What can hang from each mark:
zuri: piva
piva: degazu ninet
vivefed: ninet
degazu: piva vivefed
gima: ninet
ninet: gima gogaf piva vivefed
gogaf: gima ninet

Each row was made from one small tree. The marks that hang from a mark follow it in brackets, in alphabetical order. Every link used is in the known rows. Write each row's tree.
Known rows:
degazu(piva(ninet(gogaf)) vivefed): [-0.76  2.59 -1.47 -6.88 -1.20 -1.39  0.82  6.87 -0.28  0.44  1.15  4.92
 -4.51 -1.42  4.01 -1.11  2.73  3.43 -0.54  3.17]
piva(degazu ninet): [ 3.92 -1.41  0.31 -1.45  0.54 -1.14 -2.04  0.62 -1.64  0.24  0.98 -2.14
  0.91 -0.08 -2.15  5.13 -0.44  2.94 -1.66  2.42]
gima(ninet(gogaf piva(degazu) vivefed)): [ 0.74  5.09  1.07 -4.45  0.78  0.53  0.89  1.97 -2.04 -1.48  3.61  2.18
  1.95  1.66 -0.63 -2.02  0.17  1.39 -3.43  6.34]
degazu(piva): [-1.18 -1.24 -0.65 -3.62 -0.08 -1.35  1.04  1.90 -0.93 -0.04  0.96  2.81
 -3.48 -2.20 -0.43 -1.69  0.06 -1.52 -0.26  0.82]
gogaf(ninet(gima piva)): [ 5.79  4.37 -0.33 -2.17  0.37  0.98 -3.91  2.19  2.23 -1.02  1.81  3.98
  5.05 -0.64  0.67 -0.15  0.62  0.78 -3.77  3.51]
ninet(gima gogaf piva vivefed): [ 1.49  6.32 -0.37 -3.77 -0.35  2.88 -1.08  5.26  1.03 -2.14  0.90  6.15
  6.67  1.46  0.15 -4.94  2.32  1.50 -6.20  7.97]
gima(ninet(piva vivefed)): [ 2.13  3.22  0.21 -2.72  1.20  0.68  0.81  0.23 -1.52 -1.22  5.80  2.47
  1.88  1.62 -2.73 -3.89  2.16  1.37 -1.97  4.20]
ninet(vivefed): [ 2.29  2.26  0.24 -0.49  0.88  1.28  2.14  0.90 -1.06 -0.23  0.75  1.30
  2.65 -0.56 -1.28 -2.74  1.61 -0.30 -0.75  1.53]
zuri(piva(ninet(gima))): [ 4.10  0.77 -2.21 -4.02  0.13 -1.01 -1.85  4.33  0.37 -0.99 -1.45  1.48
  5.41 -0.61 -4.36  0.61  1.75  3.39 -0.83  5.43]
gima(ninet(gogaf)): [-3.36  2.88  0.86 -3.13 -0.95 -0.63  2.01  1.71 -0.93 -0.47  0.67  0.64
 -2.02  1.86  1.35 -1.96  0.83  0.52  0.56  1.76]
ninet(gogaf(gima) piva): [-1.57  5.56  1.98 -2.20 -0.24  1.19 -3.49  2.46  1.64 -1.56 -1.90  3.87
 -1.36  2.96  3.03 -2.08  0.13  2.16 -1.33  3.44]
degazu(piva vivefed): [-1.97 -0.05 -1.68 -5.08 -0.79 -2.07  3.46  3.62 -0.41 -0.06  1.91  3.81
 -4.09 -2.13  2.23 -1.61  0.86  0.70  1.00  0.13]
gogaf(ninet(gima piva vivefed)): [ 8.03  6.55 -0.11 -3.13  1.18  2.32 -1.80  2.92  1.22 -1.43  2.72  5.06
  7.63 -1.07 -0.28 -2.12  2.15  0.39 -4.38  5.14]
piva(degazu(vivefed)): [-0.26 -0.40 -0.14 -2.12 -0.24 -1.74  1.64  1.12 -0.75 -0.27  0.93 -0.77
  0.33 -0.15  1.66  3.99 -2.06  1.64  0.14 -0.13]
vivefed(ninet(piva)): [ 1.92  2.02 -0.29  0.87  1.49  1.75 -6.19  0.60  0.00 -0.86  3.66  2.27
  1.90  0.11  0.79 -3.11  1.16  2.56 -2.99  4.51]
degazu(piva(ninet(gima)) vivefed): [ 1.63 -0.49 -2.42 -6.88 -1.67 -2.31  1.44  6.43 -0.42 -0.53  2.60  4.78
 -0.55 -1.17  0.24 -0.80  2.94  3.67 -1.22  2.98]
zuri(piva(ninet)): [ 3.54  1.09 -1.67 -2.95  1.05 -0.83 -2.03  2.38 -0.01 -0.20 -1.00  0.30
  2.09 -1.30 -2.62  1.40  1.67  2.91  0.67  4.10]

Which tree is each row?
[-1.15  4.91  0.91 -3.84 -0.16  0.81  3.87  2.23 -1.76 -0.60  1.70  2.00
  0.51  1.28  0.39 -4.59  1.86  0.53  0.03  3.30] => gima(ninet(gogaf vivefed))
[-0.81  5.47  1.78 -1.01  0.71  2.05 -6.13  2.60  0.61 -1.54 -0.34  3.63
  0.55  1.67  3.97 -4.48  1.06  3.88 -1.33  4.85] => vivefed(ninet(gogaf(gima) piva))
[-3.12  3.06 -1.24 -4.95 -0.69 -0.65  0.55  5.84 -0.44 -0.16  1.46  5.47
 -2.88 -2.16  5.89 -4.72  1.41  2.33  0.22  3.15] => degazu(piva vivefed(ninet(gogaf)))
[ 0.29  0.72 -1.63 -3.66  0.74 -2.18  1.62  2.25 -0.36 -0.86 -1.37 -0.15
  2.20 -1.50 -0.27  3.61 -2.53  1.80  1.75  2.58] => zuri(piva(degazu(vivefed)))
[-1.08  3.31 -0.14 -1.37 -0.91  1.46 -2.71  4.53  0.40 -1.06 -1.12  3.04
  5.16  0.31  2.66 -4.37  1.43  2.47 -2.57  4.73] => vivefed(ninet(gima gogaf))
[ 6.24  1.52 -0.79 -2.64 -0.22  1.20  0.51  4.12 -0.85 -0.69  1.39  2.35
  6.73  0.32 -3.90 -1.34  4.03  3.10 -3.21  4.69] => piva(ninet(gima vivefed))
[-1.66  6.41  0.49 -2.36  0.05  1.06 -3.47  4.02  0.94 -1.38  0.98  4.73
 -0.29  1.89  6.35 -3.38  1.43  5.01 -0.16  3.84] => degazu(vivefed(ninet(gogaf(gima) piva)))
[-0.40  3.65 -0.65 -4.97 -1.47 -0.30 -1.62  5.59  1.35 -2.08  0.54  4.02
  4.44  2.00  3.25  0.99 -1.08  3.41 -5.64  6.32] => ninet(gima gogaf piva(degazu(vivefed)))
[ 1.30  2.61 -0.10 -4.06 -0.73 -1.20 -0.41  4.36 -0.69  0.30 -0.11  0.37
 -0.21  0.46  3.15  4.45  0.10  4.97 -1.62  3.40] => piva(degazu(vivefed) ninet(gogaf))
[ 6.52  8.21  2.30 -2.51  2.32  1.99 -2.15  1.12  0.85 -1.30  0.76  4.76
  2.46 -0.02  0.98 -2.34  1.08  1.09  0.18  2.12] => gogaf(gima ninet(piva vivefed))
[ 0.28  4.08 -0.44 -1.69 -0.33  2.21 -5.94  4.52  1.05 -1.76  1.16  4.82
  5.65  1.10  2.58 -4.62  1.86  3.47 -5.34  7.57] => vivefed(ninet(gima gogaf piva))
[ 4.31  0.16 -1.38 -6.05 -0.32 -0.28  1.32  5.67 -1.66 -0.68  2.26  4.90
  2.53 -2.06 -3.88 -3.15  3.83  1.48 -2.85  4.87] => degazu(piva(ninet(gima vivefed)))
[ 4.48  2.39  0.43 -1.49  1.90  1.32 -1.48  0.20 -1.28 -1.16  3.67  1.45
  3.74 -0.02 -2.13  0.12 -0.61  0.79 -4.39  4.96] => ninet(piva(degazu) vivefed)
[ 5.72  4.33 -0.49 -3.92  0.14 -0.57 -2.28  2.81  1.54 -1.30  2.59  3.52
  5.74 -0.77  1.90  2.81 -1.25  2.21 -4.07  3.51] => gogaf(ninet(gima piva(degazu(vivefed))))
[ 2.38  4.96  0.18 -4.38 -0.04  1.99 -0.85  4.74  0.01 -2.18  0.97  4.29
  7.63  1.22 -0.46 -2.16 -0.08  1.42 -7.26  8.48] => ninet(gima gogaf piva(degazu) vivefed)
[ 6.44  1.17 -1.60 -4.92  1.12 -0.62 -0.33  4.54 -1.63 -1.43 -0.75  1.14
  8.89 -1.30 -5.89  1.67  0.68  3.03 -2.10  7.09] => zuri(piva(degazu ninet(gima vivefed)))
[ 0.21  1.02 -1.14 -6.48 -1.62 -0.92 -0.51  6.60 -0.22 -0.36 -0.55  4.68
 -0.14 -1.22 -0.16 -2.33  2.66  2.13 -3.09  5.08] => degazu(piva(ninet(gima gogaf)))
